Each row was made from one small tree. The marks that hang from a mark follow it in brackets, in the order of their numbers. Every link used is in the known rows. Write each row's tree.
Known rows
K_848(K_783(K_265)): [  4   0 -12   2   9   8 -22  -6   4  -5  -5 -35   7   8  10  11   2  -9
 -15 -23 -34]
K_848(K_783(K_265 K_784(K_114)) K_974): [  3  18  24   3  -2  52   1 -14   8   9  -8 -40   5   1   6  -6   7   4
 -30   6 -32]
K_784(K_783(K_265 K_848)): [  4  -2 -21   1  18  15 -16  -2  -4  -2   6   5  10  -3  25  11  -2 -13
  -2 -12   0]
K_114(K_784(K_783)): [ -4 -18 -43   6  33   3  -4  16   5  -7  -6 -13  24  11  25   5 -19 -21
   2 -33  15]
K_783(K_265 K_848): [  4  -2 -22  -6  23  -3 -17  -9   2   7  -5  19   1   2  23  10  11  -3
 -10 -14  -9]
K_783(K_848(K_71 K_974)): [ 15 -32  18 -15  23  -6  -3 -12  15  29   3  28  -4  16  11   4  -7   1
 -22  -6   5]
K_265(K_104 K_783): [  8 -15 -51  -4   3 -39   2  11  -1  17 -35  32  -4   6  17   7 -38  14
  -2 -41   6]
K_848(K_71 K_783(K_265 K_784(K_114)) K_974): [ 10   3  43  -1   1  51  -8 -22  10   4   6 -47   6  -1   2 -12  -2   9
 -37  20 -21]
K_104(K_265(K_783(K_784))): [ -2 -14 -72   1  21   1  16   9   7  11 -27  23  -8   1   9   4  22  12
 -12  -7  -3]
K_114(K_784(K_783(K_848(K_974)))): [ -4 -17  -4  -2  29  23  24  -3  11  15   4  14  11  13  25   3 -10 -26
  -8 -21  15]
K_848(K_71 K_783(K_265 K_784) K_974): [ 10 -26  26  -2  -2  38  -9 -24  12   1   7 -46  -2  -3   0  -3  20  -1
 -33  16 -27]
K_71(K_848): [ 14 -12 -30 -11  19 -19 -34   4   7  13 -38  -9   9  23  20   7 -16  15
   4 -23  -7]
K_265(K_104 K_783(K_848(K_71 K_974))): [ 16 -30   9 -15   4 -21  20 -16   7  36 -11  52 -15   4  11  -2 -38  13
 -20 -14  18]
K_71(K_848(K_783(K_265) K_974)): [ 12   6  25  -9  -6  24 -21 -23  13  13 -21 -51   5  16   7  -1  -1   0
 -21  -7 -46]
K_848(K_783): [  6 -15 -18   0  15  -5 -11   4   6   8 -12 -20   2  21   9  16 -13  -6
  -6 -35 -20]
K_71(K_848(K_783(K_265 K_784))): [  9  -5 -10  -3   4  33 -26 -20   1  -8 -26 -56   0   1  14   2  13   9
  -4   3 -28]
K_848(K_71 K_783): [ 13 -30   2  -4  19  -6 -20  -4   7   4   0 -26   2  18   5   9 -23  -2
 -13 -20  -8]
K_71(K_848(K_783 K_974)): [ 14  -7  20 -11   2  11 -10 -13  14  26 -27 -35   0  30   6   5 -16   3
 -13 -19 -32]
K_265(K_783(K_784)): [  1 -20 -61   0   6  -5   4  15   1   8 -25   9  -7   0  14   9  -3   3
   7 -12  -4]
K_104(K_265): [  4 -11 -55  -1  36 -17  -8   9  14  15 -23  21   7  19  11   8  17  12
 -23 -27  -5]
K_784(K_114): [  7  10 -24  -2  24 -11 -19  17   5  15 -22   5  15  19  18   4 -30  12
  -7 -26   0]

Write each row's tree
[  7 -25  -3  -1  31   9  -1 -22  -4 -12   9  14  15 -13  31  -9 -26  -4
 -15 -14  40]
K_114(K_784(K_783(K_265(K_104) K_848(K_71))))
[ -2  18 -17  -5  22  35  47  -8  12  38 -18  47 -13   4  10  -8  10  14
 -26  10   5]
K_104(K_265(K_783(K_784(K_114) K_848(K_974))))
[  1 -10 -39   7  20   0  -8  -2  -2 -17 -13  -7  26  -9  29  -4 -20  -6
 -11 -33  17]
K_114(K_784(K_783(K_265(K_104))))
[  5   1  15  -1  -3  19  -8 -12  13  10  -2 -34   4  11   4   5   9 -13
 -29 -16 -45]
K_848(K_783(K_265) K_974)
[ 16 -33  15 -10   8  11   3 -32   5  16  -5  29  -9 -14  16  -7  12  24
 -32  10  13]
K_783(K_265(K_104) K_784 K_848(K_71 K_974))
[  1  19  -2   5   9  41 -12  -7  -1  -6 -10 -40   6  -3  12  -1   1   6
 -15  -1 -20]
K_848(K_783(K_265 K_784(K_114)))
[ 12 -18   0 -10  25  -3 -27 -17   4   2   8  13   2  -1  18   3   1   2
 -17   1   2]
K_783(K_265 K_848(K_71))
[ 11  -3  14  -2  -7   4  -2 -19   8  14 -17 -15   2   5   7   1  -7   5
 -34 -30 -29]
K_848(K_783(K_265(K_104)) K_974)
[  2 -35  -9  -3  44  10   1  -6   4  -3  15   8  14   7  26   1 -26 -19
   0 -14  38]
K_114(K_784(K_783(K_848(K_71))))
[ 13 -34  -4  -5  29   0 -13   1  -1   7  12  14   6  10  20  10 -26  -4
   1 -10  26]
K_784(K_783(K_848(K_71)))
[ 10  21  23  -1   5  24   8 -11  -1  22  -8  22  13  -3  24  -7 -33  11
 -26 -12  11]
K_784(K_114 K_783(K_265(K_104) K_848(K_974)))
[ 12 -19  -1  -3  21  13 -24 -10  -3  -5  19   1  11  -5  21   5 -10  -8
  -9   3  12]
K_784(K_783(K_265 K_848(K_71)))
[  7  -8  17 -11   9  28  24 -10   7  30  -3  27 -12   0  11  -9 -23  10
 -15  21  14]
K_265(K_783(K_784(K_114) K_848(K_71 K_974)))
[ -3 -11 -59  -4  30  12  33  -3   4  19 -19  49 -19  -2  14   6  25  10
  -8  -2   9]
K_104(K_265(K_783(K_784 K_848)))
[  9 -19 -45   1   7  -6 -17  -6  -2  -2 -30  10   2 -13  21   1  11  25
 -15 -17   2]
K_783(K_265(K_104) K_784)
[  2  16 -14  -2  23  31  -7 -10  -3   4 -10  13   2  -8  25  -2   9  14
  -9   9   5]
K_783(K_265 K_784(K_114) K_848)
[ 10  -5 -10   1   3  -8 -15 -13  -1  -1 -18 -15   3   2  13   7 -14  10
 -20 -36 -18]
K_848(K_783(K_265(K_104)))
[ 15 -30  29  -7   6   6  -6 -10  16  18   3 -26   1  22  -2   5 -14  -5
 -27 -14 -20]
K_848(K_71 K_783 K_974)
[ -1 -10 -25   2  28   9   8 -15  -5  -8  -5  19  13 -11  35  -2 -19  -9
  -8 -27  29]
K_114(K_784(K_783(K_265(K_104) K_848)))
[  9 -16   7   2  -9  24   8 -23   5   9 -19 -18  -5  -6   8  -1  13  13
 -32 -12 -22]
K_848(K_783(K_265(K_104) K_784) K_974)
[  8  23   7  -2   6  45 -23 -18  -1  -4 -28 -55   8   2  16  -6  -9  18
  -8   9 -21]
K_71(K_848(K_783(K_265 K_784(K_114))))
[ -5 -18 -30   0  41  12  11   3   2   0   3  15  13   9  30   8 -16 -24
   6 -27  26]
K_114(K_784(K_783(K_848)))
[  2  15 -26   3  15  21 -22   3   1  -2 -19 -15  13  -6  19  -4   5  15
 -14   3  -8]
K_783(K_265 K_784(K_114))
